Each row was made from one path, in order. Every step used is in the known rows, and no mark comes twice. Write each row's path.
Known rows
T-X-H: [ 21 -11  -9  21  20   4   1   8  10 -12   1  -2   1  -9  21   1  25 -15
  13 -26 -21 -12 -11]
S-Y-T-V-H-W: [  6  -1   9  -2  -5  33  14  45 -14  23   7  11 -33  -1  20  -8   7  16
   7   4  -9  28  -5]
R-D-V-T-X: [ 22 -16  20  18   8   2   7  12  19  -7  -3  -8  22  39   9  17  -5 -42
   6   4 -28 -40 -27]
D-V-H: [ 34 -18  14  11   0  23  21  40   8   7  44  24  -6  17   7   4  -6  -9
 -29 -16 -51 -16  21]
Y-T-X-W: [ 16  -7   3  24 -40 -25 -18 -23  11  19 -29   6   3  32  21  -2  13 -22
  -3  -5 -11   5 -38]
Y-T: [ 24  -1  -9  32 -34  -2 -26  27  16  27 -32  23 -21  16  -2  -4  23  -5
 -11 -16 -23  14 -26]
H-V: [ 34 -14  -8  32 -18 -11  -3  67  19   3   2  28   6   9 -11   5  29 -33
 -26   5 -27   6 -25]
S-Y: [-11 -14 -30  18  -1  -1  -9   5  14  15  10  19   8  12  -5   7  21  -1
 -40 -24 -20  14  -6]
T-X: [ 13 -14  -9  29 -11  -4   0   9  26 -17 -20   2  17  16  12   2  16 -26
 -16  -6 -24 -13 -31]
T-V-H-W-S: [ -9   8  26   1  -4  42  16  38 -30 -25  24  -8 -25  11   0  -6 -14  -9
  -6  20 -19  -9  13]
R-D-V-T: [ 26 -17  32  15   6   9  -9  34  11   8  25   5   4  52  -3  21  -9 -37
  -9   5 -40 -39  -6]
Y-T-V-H-W-S: [ -4  15  24   3 -13  40  12  37 -33 -11   5  -5 -34   7  -1  -8 -10  -2
   7  18 -12   1   4]
R-D: [-13 -16  -6  56  -7   7 -15  54  10   2  -8   6  -5  49  -3  14  19 -33
 -17 -15 -27 -36  -5]
X-W-S-Y: [-31   1 -13  10  -9  -4  -9 -29 -17   4  19   6   8  24 -10   7  -3  -9
 -35 -12 -12   7   2]
S-W: [-25   2  15  30 -18 -18 -20  16   6   6  15  13 -13  54  -2   2  29 -10
 -25   4  -7  -6   5]
W-S-Y: [-28   3 -22  12   2  10  -2  -7 -10  -5  15   7   8  12 -20   7   1  -6
 -36 -16 -18   3   3]
R-D-V-H-W: [ 10 -15  27  26   1  59  14  68 -12  14  22  10 -24  36   1  -3   3 -11
  -2  -2 -13  -5  16]
V-T-X-H-W-S: [ -2   7  27   5  16  44   0   8 -22 -27   7 -27 -14   7   0  -4  -4 -19
  22  14   5  -6  -4]
V-H-W-S: [-10   6  21  14  -7  54   8  34 -18 -18  19  -8 -21  16  -6  -9  -8  -9
 -12  11  -8   1  14]
W-S-Y-T-V-H: [  5   6  -1  -9  -1   0  27  21 -14   1  22   9 -21 -11  20   5 -13  10
  -3  -4 -40  -5   4]
S-Y-T-X-W: [  4  -6  -8  20 -33 -26 -14 -36   8  28 -26   8   8  28  19  -2  14 -13
  -6 -13  -6  14 -37]
T-V-H-W: [ 11 -10  23   1  -3  35  15  59  -7   0  22   6 -30   5  23  -7   7   1
  -2  14 -19   8   2]
V-H-W-S-Y: [-29   4 -11   5   7  40  11   8 -18   1  23  -2  -6   9 -10  -1  -4   4
 -20  -8   1  19  13]
H-W: [  5 -11  13  25 -16  40 -18  49   3   9  -4  11 -19  28  -4 -11  25  -9
 -17   6  -2  19 -11]
D-V: [ 31 -17  12  21 -11  13  -5  32  -3   8  20  34   1  34 -19   7   8 -24
 -38 -12 -52 -19   4]
K-X: [  4  -5 -24   6 -24  14 -13  23  27 -32   0  16 -15  26  -1   1  23 -12
 -26 -11 -31 -12 -18]

Which path is each row?
[  6  -2  -6  17  13  38  -3  16 -11  21 -21  -1 -20  -7   9 -12  29   5
  29 -18  18  33 -18] -> S-Y-T-X-H-W
[-31   8 -21  -2  14  43   1  -2 -25 -14  16  -2 -16   5 -17  -2   8   6
  -4 -16   5  15   7] -> K-X-H-W-S-Y
[ -7  13   0  -4 -12   1   2  21 -35  12 -15  15 -28   0  -2   0   5   4
   3  10 -22  10 -17] -> H-W-S-Y-T-V
[ 46  -8   6 -10  11  -4  -6  39  26 -13  27   2  -7   2  12  13  15 -24
  14   9 -17  -4 -27] -> K-X-H-V-T
[ -6  10  11  20 -35  -5  -9 -26 -16 -11 -18  -8   0  30  -1   0  -6 -27
  -4   6 -12 -11 -21] -> Y-T-X-W-S
[  7   4  23   6 -19 -11  -1 -14  -8 -23   7 -15  15  28   2   6 -12 -44
  -3  25 -10 -17 -25] -> H-V-T-X-W-S
[ -5  10   1  -5 -21 -27  -1  -6 -34  13  -7  17 -18   7   9   7   0  -1
  -6   4 -33  -1 -17] -> X-W-S-Y-T-V
[-35   6 -23  -3 -14   3  -6 -33 -14 -13  17   5   1  27 -11   6  -1  -5
 -30 -14 -11   1  -2] -> K-X-W-S-Y
[-29   5  -4  -6  10  29  20  12 -30  -5  27  -1 -10   1  -4   2  -8   7
 -14   0 -11   9  11] -> T-V-H-W-S-Y
[ -3   7 -24  21 -11  -1   5 -16   5   4 -43  -3   8   5  -2   1   9 -10
   4 -14  -7   8 -36] -> W-S-Y-T-X
[ 49 -12  16   2  15  -8  -8  41  23   4  30   4   0  -1  12  11  14 -30
   9   9 -20   0 -22] -> X-H-V-T
[ 23 -15  27  12  -4  56  13  56  -7  13  27  15 -22  23   1 -10   4  -3
 -10   2 -17   9  13] -> D-V-H-W
[ 30 -11   5   6  29  -1  -3  -1  19 -12  11 -14   3  -6  29   6  14 -18
  23 -14 -18 -15 -18] -> V-T-X-H
[-30   2 -16   9  -7  -6   2 -40 -15  -3   7  -2  19  21  -4   7  -4 -13
 -26 -11  -7   1  -9] -> T-X-W-S-Y
[ 28  -3   8   1 -11  -6  19  41   5   8  16  16 -29  -6  32   3   1   4
  -2  -3 -48  -7  -4] -> Y-T-V-H
[ 20  -4 -13  32 -25  -6  -6   6  23   7 -48   5   1  10  10  -4  22 -18
   3 -10 -16   3 -43] -> Y-T-X
[ 37  -6 -20  13   2   2   3  59  11 -17  13  22 -12  -7  -4   2  35 -22
   4 -12 -21   0 -17] -> K-X-H-V
[ -8  14 -15  16  -3  27 -13   4 -25  29 -20   7 -28  -1 -13  -7  13  11
  12 -21   7  34  -8] -> X-H-W-S-Y-T
[  6  -1 -29  23 -20  -4 -19   7  11  39 -27  24 -12   9  -6  -1  21   7
 -16 -26 -13  31 -25] -> S-Y-T
[ 28 -15  20   7 -23 -32  -8 -11  21   2   4  -4  23  31  26   8   6 -41
  -3  17 -10  -5 -42] -> H-V-T-X-W
[ -6   3  25   5 -16  -6  -9 -35  -8 -24  10 -20  11  35   8   7 -17 -35
  -9  17 -14 -22 -17] -> V-T-X-W-S
[ 45 -14  16   5  -5 -12 -10  44  34   3  20   6   9  17   3  13   9 -35
 -12  22 -20   0 -34] -> H-V-T
[ 14  -6 -19   5   8  18 -11  20   9 -26  17  11 -26   1  11   0  26  -4
   5 -29 -26 -12  -1] -> K-X-H
[ 41 -12 -10  27  10  -8  11  49  10  -8   1  13   9 -15   5   2  32 -32
  11  -9 -17   1 -25] -> T-X-H-V
[-29   5 -15   8  21  34   8  -9 -26  -7   5 -10   1  -2 -10  -1   6  -1
   2 -14  11  16   0] -> T-X-H-W-S-Y
[ -8   9 -15  20 -11  19   4  -7  -5   7 -46  -5   0   6  -4  -6  10  -8
  12  -7  10  22 -36] -> H-W-S-Y-T-X
[  6   6 -19  17  19   7   4 -14 -11   1 -16  -6  -8 -16   7   0  13  -3
  26 -31  -6   4 -13] -> W-S-Y-T-X-H
[ -9  12 -15  18 -28  -5 -18 -21 -14  32 -20  14 -13  18 -12  -1   4   0
 -11 -17  -7  23 -17] -> X-W-S-Y-T
